Each row was made from one walk, in order. Every step used is in the known rows, and no mark comes twice. Write each row's walk.
In the rows, 128 means zero.
Known rows
seta > vepokaz > tura: [150 106 141 101 113 103 133 133 122 116 115 166 162 110 122 147 115 174
 141 137 137 117 110  84 135 121 135 151 100  90 102 160 156 182 120 109
 123 164  99 136 104 159 143 112 102 115 122 157 109 110 142 138]
ziletes > seta > vepokaz > tupodim > vami > kubu: [120 180 179 115  98 131 107 128  43 130 100 156 174 102  96 162 202 113
  96 123 130 118 140 110 135 117 177 155  77  99  84 182 130 172  63  57
 178  86 103  81 158 145 140 175  30 102 178  26 183 132 116 115]
seta > vepokaz > tura > ginav > ramuk: [147  97 144 118 146 112 150 121 160 129 177 143 165 115 136 107 141 145
 176 118 154 107  97  78 128  92 104 103 156 127 143 193 185 177 127 114
 157 195  67 141  91 131 112 101 113  92  77 173 113 114 102 147]
neguvi > vami: [130 155 115 142 103  85 106 126 133  85 157 145  67 133 147  92 133 180
 129 115 143 148 117 177 108 167 119 149  87 151  88 113 149 123 156 125
 140  73 115 160 115 137 153 117 105 112 147 151  93 150 137 131]
pifudif > vami > kubu > vepokaz > tupodim: [157 180 152 104 125 130 168 182  95 100 113 106 150  94  96 159 123 130
  94 102 120 161 125 117 135 152 141 141 108 122 123  83  77 135 122 128
 134  98 132 114 150 156 134 194 114 108 160 104 138 124 179  93]
ziletes > seta > sotifid: [ 85 166 127  88 155  48 148 101 122 123 112 138 155 130 150  93 151 154
  44 154 125  89  94 183 152 137 119 131  91 114 129 139 183 105 120  80
 170 125 129 119  92 138 140 121  68 154 124 144 153 131 100  74]
seta > sotifid: [112 143 131  77 124  57 140 120 125 127 125 148 135 112 131 107 146 156
  82 131 134 127  92 169 151 156 125 119  98 117 117 103 168 132 145 123
 165 152 136 139  80 158 149 105 111 144 117 141 125 135 115 103]
mosora > vepokaz > tura > ginav > ramuk: [147  69 100 119 175 141 158 134 182 102 148 108 164 108 139  87 163 149
 171 103 117 120  68  61 131 107 110  87 176 150 146 189 194 144 135 143
 107 184  96 113  73 117 125  70 128  87  79 183  95 166  95 150]
vavos > vami > lumu: [143 144 178  98  79  87 113 134 120  66 109 151 124 105 115  74 171 104
 119 117 180 167 103 128 122 192 152 157 117 225 108 138 134 138 150 126
 160 108 148  83 129  98 177  98 141 101 202 109 183 164  93 160]
ramuk > ginav > tura: [148 112 135 170 125 141 133  98  95 157 129 127 113 149 117 108 125 160
 123 109 128 111 132 150 152 156 128 109 138 128 109 116 107 136 178 136
 103 119 179 140 135 101 109 129 161 152 116 121 152 109 150 110]
tupodim > vami > kubu > vepokaz > seta > sotifid: [104 175 142  70 153  94 114 146  79  98 143 124 183 118 115 110 130 106
  58 183 133 170 154 179  80 122 166 110 105 116  98 110 124  94 100 148
 203 128 119 117 111 174 139 158  88 147 151  64 127 142 101  89]
tura > ginav: [135 123 140 133 122 102 133 121 133 126 145 125 114  96 155 103 147 129
 130 128  97  77  82 150 128 160 122 153 158 134 152  89 143 111 139 133
 132 135 123 158 116 120 119 109 133 126 121 171 122 155  86 131]
tupodim > vami > kubu > vepokaz > seta: [117 164 141 107 138 138  92 137  72  76 127 128 157 105 116 115 108 106
  85 178 107 173 179 154  46 124 173 124 116 129  97 102 102  81  91 148
 167  93 121 127 142 143 139 167 106 143 182  67 116 159  96 106]
ramuk > ginav > tura > vepokaz > tupodim: [126  98 120 188 125 180 134 102  93 223 146 104 132 132  96 160 126 128
 149 102 114  89 108 124 147 143 157 135 156 121 134 140  91 168 132 133
  69 144 182  99 167 100  98 143 235 144 105  93 147  97 160 141]
vepokaz > ramuk > ginav: [135 137 148 170 134 106 156 130 151 140  91 130 120 129 124 110 130 135
 148 118 120 117 131 108 113 153  90 120 116 117 142  92 127 100 156 135
 118 133 164 170 125  92 115 113 135 115 145 142 124 101 103 131]
ramuk > vepokaz > kubu: [106 145 102 113 122 133 128 125 128 129 100 165  95 139 107 157  73  94
 135 120 108 118 146 147 134  98 131 103 130 111 154 103 115  73 128 129
 107  97 143 162 155 137 130 127 122 150 125 155 123 129 163 140]
tura > ginav > ramuk > vepokaz: [137 118 134 124 153 127 125  95 147 125 170 116 102 114 140 116 145  80
 159  99 118 132 114 154 147  83 111  75 173 164 203 135 151 118 145 122
 141 153 108 155 143  98 109  82 126 135  69 162 106 135 123 150]
seta > vepokaz > tupodim: [131 140 149  89  71 102 142 130  84 147 101 162 153  88 123 187 153 151
 117 105 124  97 100 129 149 142 133 164  87  96 101 136 154 207 111 102
 139 148  98 138 131 177 128 137 134 128 137 110 120 101 145 143]
kubu > vepokaz > ramuk > ginav: [132 150 140 132 174 112 179 149 151 114  91  98 137 128 138 149  76 118
 124 155 104 136 148 105 118 135 103 113 129 119 158  95 130  86 172 131
 133 142 144 148 136 124 101 130 129 137 141 162 109  65 132 136]
tura > vepokaz > ramuk: [111 100 108 132 124 143 101 138 182 116 127 101 100 116 136 113  93 110
 167 178 134 118 128 104  97 154 113 147 131 116 164 100 138  94  89 146
 102 135 127 105  86 100 147  91 165 108 138 149 105 142  82 154]
kubu > vepokaz > seta > sotifid: [ 83 158 118  60 169  62 146 129 115 113 130 120 170 116 158 124  92 147
  43 181 116 118 116 199  87 126 125 130  95 121 123  90 158 106 135 140
 166 164 107 151 105 188 119 144 153 175 135 155  86 101 103  83]
tupodim > vami > kubu > vepokaz > tura: [154 127 136 117 143 149 126 154  98  81 130 117 155 113 101 117  89 100
 125 161 118 208 143  55 113 128 168 113 143 114 108 148  96  91 109 142
 149  97 122  96 134 146 142 162  44 119 145 106 128 152 143 128]
mosora > vepokaz: [137 110 101  74 122 116 123 140 122  76  87 138 133  91 142 127 147 153
 106 125  93 116  90 135 146 161 154 124 103 128 126 112 175 142 145 126
  97 135 122 109  80 161 157  69 118 116 132 141  92 169 122 145]
vepokaz > ramuk > ginav > tura: [145 106 134 185 128 155 134 120 144 158 108 111 108 180 114  98 122 158
 160 119 151 131 140 110 114 164  96 102 126 109 112 104 105 108 166 156
 108 113 179 126 122  81  95 129 169 127 134 138 144  81 132 121]
ginav > ramuk > vepokaz > seta: [115 127 112 106 148 126  94  73 122 117 140 150 123 126 131 102 109 102
 131 122 131 162 158 187  77  79 115  75 120 151 167 135 160 127 115 140
 124 126 119 178 144 104 122 100 171 157 119 134  73 130 118 127]
pifudif > vami > tupodim: [174 138 162 127  81  89 127 156 124  98 112 134 110 128  92 116 149 162
 128 121 102 117 105 123 120 191 120 161 102 148 100  58  94 152 162  90
 115  94 142 140  82  85 153  93  99  84 160 122 161 180 147  64]
mosora > ziletes: [157 170 107 131 120 149 134  84 143 115  89 163  88  82 122 110 118 149
 124 141  93 155 105 187 118 182 141 152  94 150 126  89 173 123 171 126
 107  96 149 146  92 122 156 108 111 140 146 122 132 165  79 110]
ramuk > vepokaz > tura > ginav > neguvi: [128  88 118 170 134 144 122 103 162 200 130 115 147 174 151 153 136 104
 152 100 114  99 128 112 174  62  86 137 175 125 155 158  78 145 106 138
  80 176 138 149 176  90 104 142 133 148  78 185 147 129 154 124]
ramuk > vepokaz > tura > ginav > neguvi > vami: [128 107 109 203 137 131 114 111 184 173 174 104 101 204 156 140 142 143
 167  72 141 123 127 137 156  57  82 152 142 149 121 173  81 150 116 126
  98 123 124 150 186  94 104 147 123 122  83 189 126 125 174 132]
seta > vepokaz > tupodim > vami > lumu: [133 131 159  89  51  94 108 157  64 110 119 175 143  90  99 145 227 108
 112 108 151 167 120  74 122 149 163 201 102 136  88 174 134 217  96  91
 165 129 121  48 144 194 151 130 102  86 162  34 161 116 148 184]
vavos > ginav > ramuk > vepokaz: [153 141 138 109 117 129 103 122 122 109 111 155 116 126 122 141 168  68
 144 158 144 154 137 142 171 103 149  65 159 177 166 157 168 145 163  99
 139 182 126 159 137 111 146  67 130 170 120 149 131 112 141 153]
pifudif > vami: [157 151 146 116 109  92 118 144 125  82 144 148 107 122 105  87 141 183
 126  96 125 135 118 157 142 171 109 156 104 140 118  79 123 149 141 119
 113 101 141 132  81 114 148 111 103 107 136 167 121 172 146 104]
ginav > ramuk: [119 121 114  97 126 114 129  99 138  96 149 149 104 100 132  70 134 138
 131 121 143 162 131 148 115 149  93  80 129 139 141 145 188 123 144 139
 152 127 110 156  88 121 138  92 125 136 116 136 105 161 104 123]
vami > kubu > vepokaz > ramuk: [133 133 135  91 143 142 144 171 158  70  82  96 119 113 142 134  73  93
 116 178 135 170 146  94 104 147 126  99 117 112 144  80 113  51 129 157
 164 102 120 122 126 149 137 151 101 115 175 111 124 101 105 116]
tupodim > vami > kubu > vepokaz: [138 157 147  93 132 142 102 144  83  61 133 118 128  96 117 124 110  86
  97 166 117 193 162 107 120 145 175 109 128 123 122 108 107  88 123 134
 169  83 121 100 122 156 148 146  56 127 160  80 135 158 130 129]
mosora > vepokaz > tura: [154  80  93 104 138 123 138 139 146  86  81 135 157 104 123 117 124 166
 140 124 112 130  69  71 134 140 151 124 116 115 110 158 162 155 132 135
  76 152 118 108  91 147 165  89 117 105 121 169  90 157 130 135]
kubu > vepokaz > tura > ginav > neguvi > vami: [118 128 103 171 166 129 144 142 188 136 188  80 126 185 185 125 112 168
 131 123 136 114 135 125 132  87  73 167 151 145 104 168 104 114 123 137
 130 128  90 129 150 137  98 185 123 127  98 202 113 125 157 115]
ziletes > seta > vepokaz: [107 156 152  89 129  79 122 112 104  93 107 162 156 115 152 141 141 149
  84 159 131  66 121 149 151 115 141 160  80 108 130 155 181 157 107  60
 154 123  92 116 111 153 140 115  61 137 148 133 143 106 109 114]
ginav > neguvi > vami: [ 98 143 102 163  91 109 100 118 150 122 147 141  75 178 171 105 159 190
 112  98 156 129 161 186 137 140  75 161  92 139  71 138 125 138 133 136
 130  91 119 144 116 132 142 152 112 131 128 123 127 156 143 103]
seta > vepokaz: [128 133 156  74  88  87 116 128 103  93 114 165 136  95 138 153 136 158
 115 126 135  95 120 143 152 143 140 154  95 101 115 114 169 177 131 101
 142 151 104 137  90 168 150 101 100 127 137 129 113 112 122 144]
vami > kubu > vepokaz > tura > ginav: [153 117 147 125 180 145 178 156 146 107 132  91 167  99 142 132  84 105
 128 151 107 128 104  79 121 120 148 119 182 125 148 114  98  74 130 157
 140 142 111 143 160 137 125 172 111 118 120 158 136 115 109 112]

Which walk is each row?
[125 151 115 105 117 131 129 143  65 123 135 111 136  97 108 149 127 108
 115 146  88 178 127 110 113 144 132 150 123 113 106 137 130 146 112 113
 153 101 111 102 147 172 114 175 107 156 148 122 105 142 164 145]	kubu > vepokaz > tupodim > vami
[105 149 130  79  98 108 147 155 120 121 104 188 135 126 118 154 100 146
 118 134 145  79 145 135 130 114 128 142 104  85 103 122 154 122 119 116
 145 123  98 150  92 177 136 132 117 126 147 126 130 126 124 139]	seta > vepokaz > kubu
[117 129 122 118 131 110  88  96 100 128 106 144 124 118 136 138 102 112
 111 132 109 118 131 198  86  99 142 131 107 139 152  93 113 135 111 135
 103 123 136 178 168 108 132 125 165 169 142 142  86 126 125 116]	ramuk > vepokaz > seta
[108 124 168 158  99 114 137 142 155 176  85 140 161 171 153 170 167 158
 129 117 163  75 189 107 165  95  67 147 102  84 112 140 120 163 131 119
 127 184 139 136 118 117 108 132 124 112 123 103 162  71 125 127]	seta > vepokaz > ramuk > ginav > neguvi
[131 151 130 102 121 145 168 152  81 120  84 112 142  75 125 169 100  99
  86 131 106 153 124 121 124 146 160 115 123 110 129 102 111 103 128 155
 154 106 125 133 178 186 128 194 131 149 163  76 136 106 146 110]	vami > kubu > vepokaz > tupodim
[135 149 151 106  63 118  99 141  54 142 127 161 152 100  91 170 185 140
 145 112 129 139 119 109 126 133 139 172  82  87  74 155 147 216  95  89
 150 127 101  97 120 171 131 140  93 118 140  87 124 133 159 161]	seta > vepokaz > tupodim > vami
[116  73  98 132 119 169  82 102 127 140 169 103  97 137 124 117  91 139
 147 157 146 113 121 144 138 165 157 126 151 126 128 115 121 132 109 141
  93 115 144  74 104 119 140 101 189 143 115 130 126 147 132 132]	ginav > tura > vepokaz
[153 104 164 148 114 141 135 138 137 151 111 131 138 172 121 151 130 164
 163 123 180 107 156 103 147 130 113 118 107  95 109 127 118 168 156 114
 126 145 157 109 111 115  95 116 147 110 129 118 141  38 140 133]	seta > vepokaz > ramuk > ginav > tura
[141 188 141 107 138 123 132  70 138 102  80 169 143  92 137 148 135 153
  95 161 104  92 121 188 142 132 162 180  56 137 134 143 204 164 136  51
 137 102 114 115  95 139 149 109  56 133 153 107 153 114  79  98]	mosora > ziletes > seta > vepokaz
[141  99 107 119 155 139 128  92 143 117 140 142 119 135 106 104  95 100
 181 105 134 198 125  95 132  80 111  60 145 137 165 190 152 139 134 133
 110 139 115 154 135  96 130  96 115 141  87 173  98 124 167 146]	ginav > ramuk > vepokaz > tura
[152 174 156 175 161 130 168 176 158  84 121  84 106 155 133 137  87 121
 131 119 146 170 168 119 106 128 133 105 102 145 127  98  89  65 175 141
 163  88 132 156 164 124 126 161  92  84 157 102 121  65 144 121]	neguvi > vami > kubu > vepokaz > ramuk > ginav
[139 117  95  93 102 127 145 143 103 122  76 136 145  87 126 154 162 152
 119  98  93 114  73 114 139 159 150 133 100 121 106 134 164 170 128 131
  96 141 127 109 118 167 141 116 152 114 138 116 101 154 137 139]	mosora > vepokaz > tupodim
[167  98 129 150 156 128 136 113 141 149 140 124 139 123 132 135 113  97
 169 105  94 115  80  97 147  89 131 125 174 132 169 134 113 137 127 119
  90 156 134 160 178 101 110 110 121 130  86 203 111 125 152 152]	ramuk > vepokaz > tura > ginav
[ 94 108 126 162 162 123 122  89 117 211 167 108 170 164 113 117 125 156
  92 149 145  74 127 197 106 117 165 132 137 128 121 113 116 147 125 151
 108 184 175 113 116 109 113 116 238 152  90 104 134 100  97 104]	ramuk > ginav > tura > vepokaz > seta > sotifid
[104 140 138 176 111 114 148  99 122 188 103 140 135 149 146 128 165 149
  96  94 123  84 164 158 174 125  84 135 133 128 121 131 109 138 153 138
 110 152 169 172 136 103 117 147 136 155 110 111 165 134 137 102]	ramuk > ginav > neguvi
[127 116 133 167 145 133 132 134 165 155 121 100 125 125 120 129 104 109
 170 142 121  96 138 100 112 136 124 139 148 125 175 103 123 101 122 133
  94 161 155 127 116  72 123  82 170 108 117 130 119 115  97 161]	tura > vepokaz > ramuk > ginav
[ 88 130  92 119 132 151 122 139 155 150 132 154 100 118 109 135  74 112
 132 154 117  89 140 132 109 136 144 138 155 113 156 112 136  66  94 149
  99 115 121 128 103 129 150 113 164 130 126 138 131 171 105 147]	tura > vepokaz > kubu
[146 134 128 130  85 113  96 124  68 124 118 147 112 104  81 138 200  57
 134  99 121 212 121  93 121 122 167 166 130 161 132 153  87 175 100 107
 128 100 164  68 204 142 138 121 114 114 147  56 152 124 182 187]	ramuk > vepokaz > tupodim > vami > lumu
[142 129 131 148 127 147 110 103  95 171 190 110 118 119 100 129 195  64
 189  77 108 169 115 117 126  84 111  93 162 156 167 174 131 164 107 101
 145 121 112 118 169  96  87 122 123 133  82 122 112 148 157 174]	tura > ginav > ramuk > vepokaz > tupodim > vami
[125  91 124 173 138 172 113  99 122 168 166 107 117 140 115 131 102 135
 140 129 126  89 135 134 152 142 168 124 163 131 147 123 100 138 151 133
  75 149 182  96 130  84 113  99 200 135  98 112 144 114 135 143]	ramuk > ginav > tura > vepokaz
[112  65 101 140 128 186  79 125 170 139 143  94  83 170 130 106  85 132
 182 179 166 128 139 106 102 165 118 124 136 112 135 112 114 106  99 156
  93 115 145  63 101  99 122  95 194 122 135 138 108 124 107 141]	ginav > tura > vepokaz > ramuk
[136 142 148 216  82  98 135 131 147 173 113 130  98 191 142 146 176 169
 112  87 124  92 161 153 139 138  94 154  98 155  74 119  73 148 188 105
 125 104 150 186 135  81 129 142 122  96 136  66 182 138 153  67]	ramuk > ginav > neguvi > vami > tupodim
[137 104 106 113 199 140 175 130 174 114 181  97 157 121 154  88  88 114
 150 145 121 153  98  81 112 106  88  87 189 143 167 172 164  94 142 143
 153 159  77 137 114 139 104 131 136 135  85 214  94 127 113 133]	kubu > vepokaz > tura > ginav > ramuk
[143  88 127 133 107 182  69 139 128 147 134 125 113 147 129 136 145 116
 139 206 153  80 125 131 164 170 186 133 180 154 113 123 120 147 134 130
 100 163 151  84 118 116 137  84 200 164 139 135 154 123 121 138]	vavos > ginav > tura > vepokaz
[ 85  91  69 129 123 200 111 125 155 160 153 138  90 171 105 118  57 125
 143 154 148 100 144 135 116 146 139 121 158 111 115 119 111  75 101 160
  88  88 144  88 108 124 128 132 203 140 129 130 144 155 124 133]	ginav > tura > vepokaz > kubu
[116  98 112 192 153 163  97  91 113 187 154 110 144 151 122 122  95 144
 126 144 125  72 146 183  87 126 162 137 149 135 131 114  99 139 116 159
  73 147 174 130 134  81 109 123 252 153 126 108 132 118 107 120]	ramuk > ginav > tura > vepokaz > seta
[110 130  80  86 120 140 147 162 152  96  67 162 128 120 119 139 111 149
 118 128 108  90 123 116 128 130 141 110 123 110 113 110 167  84 130 142
 100 117 124 123  81 161 147 101 131 111 137 141 111 171 112 132]	mosora > vepokaz > kubu
[116 128 113 153 139 153 137 156 160 107 139 111 124 177 160 128  90 157
 108 126 162 182 173 116 131 100 108 125 117 126  77 164  75 102 118 156
 140  91 112 132 159 150 146 204  86 121 144 111 143 122 161  89]	ginav > neguvi > vami > kubu > vepokaz > tura
[138 144 138 132 104 171  99 112  63 136 143 138 111 111  65 130 178  46
 164  81 144 238 150 109 125  91 153  51 124 137 145 172 109 146  99 124
 162  92 140 112 178 107 134 135  82 117 123  29 141 148 164 147]	ginav > ramuk > vepokaz > tupodim > vami > kubu
[102 156 118 186 152 120 157 157 193 134 135  88 105 210 170 146 111 158
 115 118 149 140 200 137 128  98  53 137  99 136 107 135  99 100 165 136
 137 113 129 145 153 123  97 172 126 128 133 146 121  68 165 114]	kubu > vepokaz > ramuk > ginav > neguvi > vami
[140 123 125 132 138 138 146 107 126 168 163 111 119 106 126 142 168  77
 168  70 114 132  97 133 142  83  99  90 167 151 194 143 144 150 131 123
 130 155 108 152 178 109  92 123 161 135  80 144 113 125 141 154]	tura > ginav > ramuk > vepokaz > tupodim
[158 129 149 134 172 159 135 161 119 102 161  94 172 113 118 113 117  87
 143 157 104 165 121  62 108 116 162 127 185 124 122 136  93  88 107 141
 156 120 116 103 148 133 115 162  61 113 125 136 143 148 117 136]	tupodim > vami > kubu > vepokaz > tura > ginav
[ 96 118 132 145 108 119 123 120 148 175 136 117 118 139 180 114 178 143
 109 109 121  62 130 159 161 133  70 159 160 126 130 111 111 119 118 149
 124 152 124 148 118 111 111 142 146 147 105 146 157 169 104 110]	tura > ginav > neguvi
[100 154 118 144 132 152 122 174 185  88 122  94  93 193 175 132 108 137
 110 139 186 176 196 133 112 117  81 122  99 127  97 119  79  67 118 163
 169  77 107 113 143 147 134 189  93 102 161  97 138 102 132  94]	ginav > neguvi > vami > kubu > vepokaz > ramuk
[112 143 110 125 160 153 152 119 169 150 161 141  98 146 117 123 111  69
 158 100 127 108 139 139 124  56  96  61 184 145 190 137 148  62 135 132
 139 124 108 169 138 101 102 107 145 135  82 171 127 145 127 143]	tura > ginav > ramuk > vepokaz > kubu
[117 113 103 133 106 143 118 123 112 171 129 122 125  81 117 151 120 113
 136 128  96 106  95 119 120 159 150 169 128 124 140 120 133 149  90 128
  97 135 128 112 140 129 140 132 196 128 122 107 117 154 126 151]	tura > vepokaz > tupodim
[119 102 133 141 161 165 162 149 156 151 133  86 169 148 167 139 113 107
 105 140 127 108 138  86 150  91 109 123 184 118 145 139  73  85 110 169
 140 151 123 131 168 134 106 203 117 136 110 133 166 126 118  90]	vami > kubu > vepokaz > tura > ginav > neguvi
